Known rows, with every step that occurs
vodus-golimut-pamarus-febomo-zolo-maleto-ruvok: 32, 37, 2, 4, 20, -19, 0, 40, -25, 0, -15, 18, 20, -19, -6, 3, -31, -38, -28, 0
muto-maleto-zolo: -6, -13, 6, -27, 31, -19, -15, 9, 3, -36, 32, -56, 6, 7, 12, -21, -23, 17, -1, -9
maleto-ruvok: 11, 26, 0, 5, 20, -4, 23, 8, -13, 7, -2, 14, 4, -12, -6, 20, -10, -43, -26, -2
golimut-pamarus: -17, -1, 6, -6, -19, -4, -6, 43, -10, 3, -4, 29, 10, -8, 0, -4, 2, 7, 6, 1
zolo-febomo-pamarus: 37, -20, 32, -30, 4, -17, 5, 17, -24, -30, -39, 2, -11, 11, -28, -13, -13, 52, 3, 22
febomo-zolo-maleto: 65, 20, -10, 17, 27, -26, -24, 14, -2, -16, -13, -10, 16, 6, -12, -27, -38, 13, 2, 3
divel-zolo-maleto-muto: 20, 32, -2, 30, 37, -27, -23, 31, 18, -22, 27, -42, 13, 19, -13, -30, -21, 5, -8, 16
muto-maleto-zolo-divel: 8, 5, -7, 30, 35, -22, 2, -8, 11, -60, 37, -56, 10, 5, -17, -24, -21, 34, 10, 13
febomo-zolo: 43, 16, 25, 5, 2, -11, 8, 31, -14, -14, 1, 0, 0, -7, -5, -30, -25, 3, 16, -9
divel-zolo-febomo-pamarus: 36, -29, 30, -29, 12, -17, 8, 26, -24, -55, -32, 1, -10, 6, -30, -29, -19, 50, 2, 32
golimut-pamarus-febomo: -47, 1, 25, -10, -12, -4, -23, 15, -7, -3, 0, 13, 11, -14, 4, 21, -1, 14, -7, 17
vodus-golimut-pamarus-ruvok: -12, 4, 35, -30, -15, 10, -22, 51, -27, 30, -26, 28, 45, -8, -14, 4, 8, -11, -2, 14
muto-divel-zolo-maleto-ruvok: 29, 22, -18, 18, 53, -17, 7, 8, -8, -23, 1, 4, 17, 2, -15, 2, -31, -30, -34, 17
febomo-pamarus-ruvok: 25, 5, 42, -23, 12, 2, -10, 10, -15, 11, -47, 4, 43, 17, -27, 4, -3, 29, -5, 31
divel-zolo: -3, -19, -3, 2, 16, 0, 7, 17, -1, -52, 15, -3, 2, -11, -4, -32, -13, -3, -1, 22
vodus-golimut-pamarus-febomo-zolo-divel-muto: 18, 18, 13, 37, 16, -4, 14, 17, 12, -28, -3, -27, 9, 6, -21, -28, -12, 23, 11, 18
divel-muto-maleto: 18, -6, -1, -6, 43, -14, -19, -13, 21, 11, -10, -57, 3, 31, -13, 0, -21, 23, -16, 4
zolo-febomo: 21, -20, 21, -23, 18, -17, -11, 6, -23, -21, 5, 1, -28, -7, -31, -3, -14, 10, 5, 11
maleto-muto-divel-zolo-febomo: 10, -22, 28, -10, 44, -22, -7, 24, -20, -55, 32, -14, -26, 8, -36, -26, -23, 16, 2, 28
muto-divel-zolo: -13, -20, 2, 9, 32, -2, 9, 12, -1, -52, 25, -5, 4, 13, -6, -27, -14, 10, -3, 25
vodus-golimut-pamarus-febomo: -56, -4, 24, -24, -30, 2, -22, 34, -17, 3, -5, 18, 12, -22, 13, 15, 6, 0, -10, 9
vodus-golimut-pamarus-febomo-zolo-divel: 13, 22, 19, 38, -4, -14, 8, 28, -12, -42, 11, -7, 11, -17, -20, -23, -18, 21, 17, 16

Rows
39, 6, 2, 19, 50, -22, -9, -9, 20, -10, -2, -65, 6, 29, -27, -15, -32, 34, -5, 11
febomo-zolo-divel-muto-maleto
21, -27, 25, -37, 48, -28, -19, 9, -13, -47, 24, -46, -24, 4, -25, -21, -30, 26, 3, 7
divel-muto-maleto-zolo-febomo
32, -4, -29, 15, 36, -18, -24, 4, 8, -43, -3, -13, 18, 3, -12, -29, -30, 9, -10, 24
divel-zolo-maleto
19, -33, 19, -22, 28, -16, -7, 19, -24, -58, 15, -1, -27, -15, -33, -25, -23, 8, 4, 26
divel-zolo-febomo
-14, -2, 11, 18, 38, -9, 6, 26, 5, -49, 40, -21, 4, 22, -8, -32, -14, 9, -4, 25
maleto-muto-divel-zolo
2, 34, 21, 29, 46, -27, -20, 13, 8, -4, 31, -34, 12, 46, -10, -6, -21, 27, -7, 12
pamarus-febomo-zolo-maleto-muto-divel
29, 0, 60, -23, 38, -12, -15, 26, -23, -14, -24, -9, 31, 27, -46, -10, -14, 39, -5, 45
maleto-muto-divel-zolo-febomo-pamarus-ruvok
44, 40, 0, 15, 39, -22, 0, 12, -14, -5, -10, 5, 16, -11, -12, 8, -38, -31, -28, 5
pamarus-febomo-zolo-maleto-ruvok
31, -23, 35, -38, 12, -20, 6, 24, -24, -52, -22, -11, -9, 9, -20, -26, -17, 54, 8, 18
maleto-zolo-febomo-pamarus
-10, 30, 23, 18, 26, -23, -21, 41, -3, 1, 25, -20, 16, 38, -4, -11, -15, 20, -6, 7
vodus-golimut-pamarus-febomo-zolo-maleto-muto-divel
42, 21, 4, 50, 35, -7, 22, -5, 22, -32, 1, -38, 3, 16, -28, -31, -18, 27, 14, 17
febomo-zolo-divel-muto
24, 0, -6, 17, 49, -18, -12, -20, 25, -5, -3, -65, 6, 31, -25, -4, -24, 34, -11, 14
zolo-divel-muto-maleto
18, 17, 39, 1, 3, -12, -5, 21, -15, -18, 3, -5, 2, -13, -1, -13, -26, 10, 7, 2
pamarus-febomo-zolo
31, -30, 32, -26, 21, -18, 9, 23, -24, -56, -27, 0, -10, 18, -31, -26, -19, 57, 1, 34
muto-divel-zolo-febomo-pamarus
0, 28, 5, 29, 45, -22, -16, 8, 13, 3, 29, -32, 11, 51, -10, -4, -11, 23, -8, 9
zolo-maleto-muto-divel
30, 50, 18, 30, 32, -33, -30, 33, 11, -5, 22, -44, 13, 18, -11, -21, -27, 11, -4, 7
pamarus-febomo-zolo-maleto-muto
30, -17, 38, -19, 24, -22, 7, 33, -20, -53, -16, -11, -9, 24, -32, -30, -19, 56, 1, 35
maleto-muto-divel-zolo-febomo-pamarus
-4, 33, 23, 27, 39, -28, -21, 28, 4, -3, 29, -24, 15, 43, -10, -7, -20, 29, -5, 12
golimut-pamarus-febomo-zolo-maleto-muto-divel
32, 32, 11, 17, 56, -20, 11, -1, -1, -3, -3, -33, 9, 5, -23, 15, -36, -15, -33, 10
pamarus-febomo-zolo-divel-muto-maleto-ruvok
14, 10, -5, 39, 41, -5, 19, -14, 29, -47, 17, -52, 5, 18, -18, -29, -9, 29, 10, 17
maleto-zolo-divel-muto
0, -11, 5, -21, 44, -17, -10, 4, 14, -37, 28, -68, 6, 17, 8, -26, -23, 22, -2, -5
divel-muto-maleto-zolo
17, -29, 25, -42, 40, -30, -22, 13, -21, -47, 27, -38, -24, -3, -22, -18, -30, 22, 4, 5
muto-maleto-zolo-febomo
27, 6, 9, 17, 50, -23, -16, -15, 20, -12, -1, -67, 7, 26, -25, -6, -33, 38, -9, 16
pamarus-febomo-zolo-divel-muto-maleto
